Known rows, with every way that one mark hangs from another:
peme{nifan tafab}: [-1.28  2.11  1.81  1.03 -3.05 -2.66 -0.20  2.23 -3.48  1.42 -0.55  1.29
  0.28  0.44  0.78  0.40  2.12  1.50 -3.65  0.07 -1.11 -3.50]
nifan{ledu{vuke}}: [-1.97  2.31  2.54  0.35 -0.79 -3.64  1.89  4.81 -2.53  0.46  2.29  0.72
  0.41 -0.16 -0.17  0.71  1.71  2.02  2.24  1.12 -1.09 -1.59]
regob{kebu{linav nifan{ledu} vuke}}: [-3.93 -0.45  1.27  1.97 -1.71 -2.44  1.43  6.28 -2.76 -1.21  3.34  0.52
  0.06  1.10  0.23  1.36  0.77  2.18  6.81  6.25 -0.86  0.22]
tafab{kebu}: [-2.29  3.16  2.10  1.10 -0.45 -1.38  0.64  2.96 -2.39  1.20 -0.82  1.71
 -0.04  1.18  1.26  1.09  1.46  1.55  0.72  0.97 -0.17 -0.87]
dipekit{govug nifan regob{kebu{vuke}}}: [-2.05  2.27  3.41  0.76  0.38  0.35 -1.33  2.77 -2.02  0.18  0.80  0.44
  1.26 -0.10 -2.24  0.52  2.06  1.80  2.39  5.45 -1.64  0.18]
ledu{linav vuke}: [-1.27  1.02  2.92 -0.67  0.47 -1.82  1.08  3.56 -2.60 -0.55  0.59  0.08
  1.20 -0.35  1.79  2.34  1.29  1.82  2.81  0.21 -0.64 -2.13]
regob{kebu{linav nifan vuke}}: [-4.09 -0.73  1.55  1.47 -0.59 -0.70  1.28  5.25 -2.87 -1.51  1.44  1.07
  0.33  1.20  0.78  1.78  0.82  1.75  6.50  5.07 -1.00  0.78]
dipekit{govug nifan{ledu}}: [ 0.44  2.85  3.13 -0.27 -1.27 -3.66 -2.45  3.19 -2.45  1.55  2.49  0.63
  0.42 -0.99 -1.69 -0.70  1.74  2.24 -0.45  3.89 -1.20 -1.41]
kebu{linav nifan{ledu{regob tafab}} vuke}: [-2.69  0.81  0.20  2.11 -0.89 -3.25  0.70  7.01 -3.11 -2.42  3.31 -1.74
 -1.06  1.10 -1.89  0.66 -0.01  1.87  3.88  1.91 -0.23 -3.70]
ledu{linav regob tafab{kebu{nifan}} vuke}: [-5.88  0.65  2.40  0.90  2.60 -2.39  1.47  4.43 -2.35 -1.21 -0.86 -1.21
  0.55  2.02  0.62  3.70  0.61  1.29  1.53 -2.32 -0.71 -3.58]
tafab{kebu{linav nifan{ledu{regob}} vuke}}: [-5.22  0.31  0.42  2.06  0.20 -2.72 -0.37  6.37 -2.65 -1.85  1.96 -0.65
 -1.20  1.89 -0.63  1.46  0.41  1.76  4.54  5.00 -0.19 -1.62]
dipekit{govug nifan regob{kebu{linav}}}: [ 0.60  2.62  3.04  0.61  0.26  0.34 -2.26  2.18 -1.21  0.35  1.04 -0.13
  1.53 -0.25 -0.31  0.69  1.34  2.19  2.71  5.33 -0.91 -1.26]
kebu{linav nifan{ledu}}: [-0.49  1.40  1.38  0.65 -1.97 -3.92 -0.75  5.42 -2.90 -0.34  3.09  0.34
  0.04  0.52  0.41  0.04  0.66  2.19  3.97  2.85 -0.22 -1.94]
peme{nifan{ledu{linav}}}: [-0.86  1.06  2.31  0.18 -2.28 -4.82 -0.62  3.17 -3.03  0.94  1.92 -0.85
  0.58  0.48  1.41  1.24  1.45  2.43 -0.99  0.67 -0.58 -3.46]
nifan{ledu{linav tafab vuke}}: [-1.58  2.07  2.31  0.55 -0.75 -3.56  1.95  4.89 -2.42 -0.51  2.31 -0.98
  0.66 -0.12  0.42  2.23  0.73  2.20  2.38 -1.01 -0.55 -3.96]
dipekit{nifan{ledu{linav regob vuke}}}: [-1.89  0.91  3.18 -0.19  1.01 -2.83  0.14  4.56 -2.54 -0.20  2.15 -2.19
  1.39  0.18 -0.53  2.01  1.74  2.19  1.32  2.50 -0.91 -3.03]
peme{nifan{ledu{linav regob{kebu{vuke}} tafab}}}: [-4.94 -0.17  1.62  2.45 -1.08 -3.22  2.94  4.79 -2.97 -0.57  2.14 -2.64
  0.12  1.59 -0.21  2.98  1.02  2.20 -0.44  0.74 -0.84 -4.26]
dipekit{govug nifan{ledu{tafab}}}: [ 0.15  3.61  2.66  0.66 -1.44 -3.69 -1.64  3.49 -2.37  1.18  2.51  0.11
 -0.09 -0.70 -2.27 -0.52  1.25  2.24 -1.28  1.53 -1.24 -2.60]
kebu{linav nifan vuke}: [-2.18  0.04  1.09  0.72 -0.61 -1.71 -0.83  5.39 -3.38 -2.06  1.51  0.98
 -0.50  0.68  0.00  0.78  0.60  1.68  5.94  4.00 -0.60 -0.31]
nifan{ledu{linav regob tafab vuke}}: [-1.78  1.78  2.06  0.78  0.24 -3.35  2.70  5.23 -2.31 -1.01  2.32 -2.67
  0.51  0.07 -0.13  2.27  0.76  2.05  0.95 -1.99 -0.10 -5.64]

Rows:
[-5.10  0.58  1.61  1.47  0.29 -1.84 -0.18  4.57 -3.11 -1.28 -0.06  0.23
 -0.21  1.94  0.32  3.00  0.26  1.45  3.54  0.83 -0.56 -1.23]  ledu{linav tafab{kebu{nifan vuke}}}
[-0.15  2.90  2.43  0.67 -0.62 -2.90  0.14  4.38 -2.76  1.13  2.27 -1.07
  0.71  0.59 -1.64 -0.36  1.98  2.14 -0.62  2.00 -0.42 -2.59]  dipekit{nifan{ledu{regob}}}
[-0.47  4.60  1.84  1.87 -0.03 -1.76 -3.88  3.30 -0.91  0.31  1.38 -0.79
 -0.12  0.62 -1.66  0.56  0.33  2.32  1.58  4.23 -0.44 -3.15]  dipekit{govug nifan{ledu{tafab{kebu{linav}}}} regob}
[-1.73  1.78  2.11  1.88  0.11  1.58 -0.57  4.02 -2.03 -0.79  1.10 -0.15
  1.21  1.17 -0.63  1.29  1.44  2.04  6.06  6.94 -0.88  0.27]  dipekit{nifan regob{kebu{linav vuke}}}
[-3.37  0.47  2.91  0.72  0.36 -2.65  4.05  4.79 -1.98 -0.28  2.23 -1.87
  1.70  0.26  1.27  2.95  1.56  2.17  2.39  1.28 -0.50 -3.11]  nifan{ledu{linav regob{kebu} vuke}}
[-4.85 -0.90  3.41 -0.05  1.73 -2.12  3.09  4.31 -2.53 -0.80  0.54 -1.28
  2.13  1.12  1.51  3.49  1.59  1.60  3.07 -0.07 -1.07 -2.14]  ledu{linav regob{kebu{nifan}} vuke}
[-5.28 -0.07  1.52  1.14  0.17 -3.49 -0.05  5.81 -3.14 -1.17  1.76 -1.49
 -0.06  1.81 -0.21  2.32  0.79  1.74  2.88  3.25 -0.18 -2.09]  tafab{kebu{nifan{ledu{linav regob}} vuke}}
[-2.15  2.98  2.03  1.20 -0.87 -3.58  2.72  5.12 -2.46  0.00  2.20  0.23
 -0.01  0.16 -0.75  0.92  1.19  1.99  1.69 -1.05 -1.06 -2.92]  nifan{ledu{tafab vuke}}
[-2.36  0.08  0.63  1.20 -0.78 -3.16  0.02  6.74 -3.23 -2.20  3.38 -1.28
 -0.68  0.81 -1.26  0.35  0.57  1.87  4.45  4.12 -0.16 -2.45]  kebu{linav nifan{ledu{regob}} vuke}
[-4.88  0.05  2.42  1.21 -0.73 -1.48  2.22  4.69 -3.31 -0.38  1.10  1.57
  0.62  1.33 -0.09  1.34  1.68  1.50  4.11  2.91 -1.30  1.32]  regob{kebu{nifan vuke}}
[-4.18  2.00  2.53  1.76  1.26 -0.76  5.24  4.16 -2.05 -0.18  0.19 -0.63
  0.83  0.96 -0.11  2.37  1.54  1.53  0.69 -2.06 -1.00 -2.93]  ledu{regob{kebu} tafab vuke}
[ 0.64  3.01  1.98  1.51 -0.91  0.57  1.13  3.45 -1.61 -0.17  1.02 -0.23
  1.44  0.76  1.49  0.93  1.13  2.06  3.94  2.62  0.13 -1.88]  dipekit{regob{kebu{linav}}}
[-1.33  2.30  3.54  0.01 -0.40 -1.97 -0.39  2.76 -1.97  0.55  0.94  0.53
  1.85  0.15 -0.52  0.15  1.74  1.64  1.14  0.94 -0.94 -1.21]  dipekit{govug regob{kebu{nifan}}}
[-4.85  0.22  2.95  1.17 -0.40 -3.67  3.43  5.39 -2.27 -0.32  2.27 -0.71
  1.53  1.08  0.82  3.34  0.91  2.12  4.06 -0.12 -1.36 -2.26]  regob{kebu{nifan{ledu{linav tafab vuke}}}}
[-2.03  3.05  1.50  1.89 -0.45 -3.01  1.44  4.55 -2.16  0.20  1.31 -2.24
  0.02  1.32  0.58  2.21  0.43  2.03 -0.66 -1.16  0.77 -5.03]  nifan{ledu{linav regob tafab{kebu}}}
[-2.85  0.03  2.21  0.97  0.09 -0.20  3.12  4.26 -2.92 -1.04  0.94 -1.43
  1.08  0.60  0.83  2.64  1.27  1.75  2.44  2.55 -0.11 -2.09]  ledu{linav regob{kebu{vuke}}}
[-3.74  0.95  2.78  1.16  1.35 -0.89  4.68  3.99 -2.01 -0.73  0.27 -1.92
  1.44  0.71  1.24  3.72  1.03  1.71  1.22 -2.00 -0.41 -3.97]  ledu{linav regob{kebu} tafab vuke}
[-0.53  1.06  2.44 -0.31 -1.98 -4.64 -0.26  4.93 -3.26  0.16  2.98 -0.53
  1.12  0.48  0.81  0.82  1.07  2.16  2.25  1.06 -0.24 -2.51]  kebu{nifan{ledu{linav}}}
[-4.44 -0.40  1.92  1.54  0.22 -1.40  2.96  5.12 -3.23 -1.59  1.11 -1.80
  0.92  1.59 -0.11  2.95  0.67  1.52  2.82 -0.16 -0.42 -2.54]  ledu{linav regob{kebu{nifan vuke}} tafab}
[-1.37  1.84  2.04  0.47 -1.15 -4.55  1.14  5.25 -3.24  0.27  2.60 -0.92
  0.43  0.89 -0.98 -0.50  1.54  1.77  0.45 -0.15 -0.18 -3.10]  kebu{nifan{ledu{regob}}}
[-2.54  0.50  1.28  1.78 -0.85  0.26  2.03  4.65 -2.47 -1.21  1.41  0.94
 -0.03  0.51  1.24  1.77  0.91  1.95  5.43  5.34 -0.52  0.00]  regob{kebu{linav vuke}}
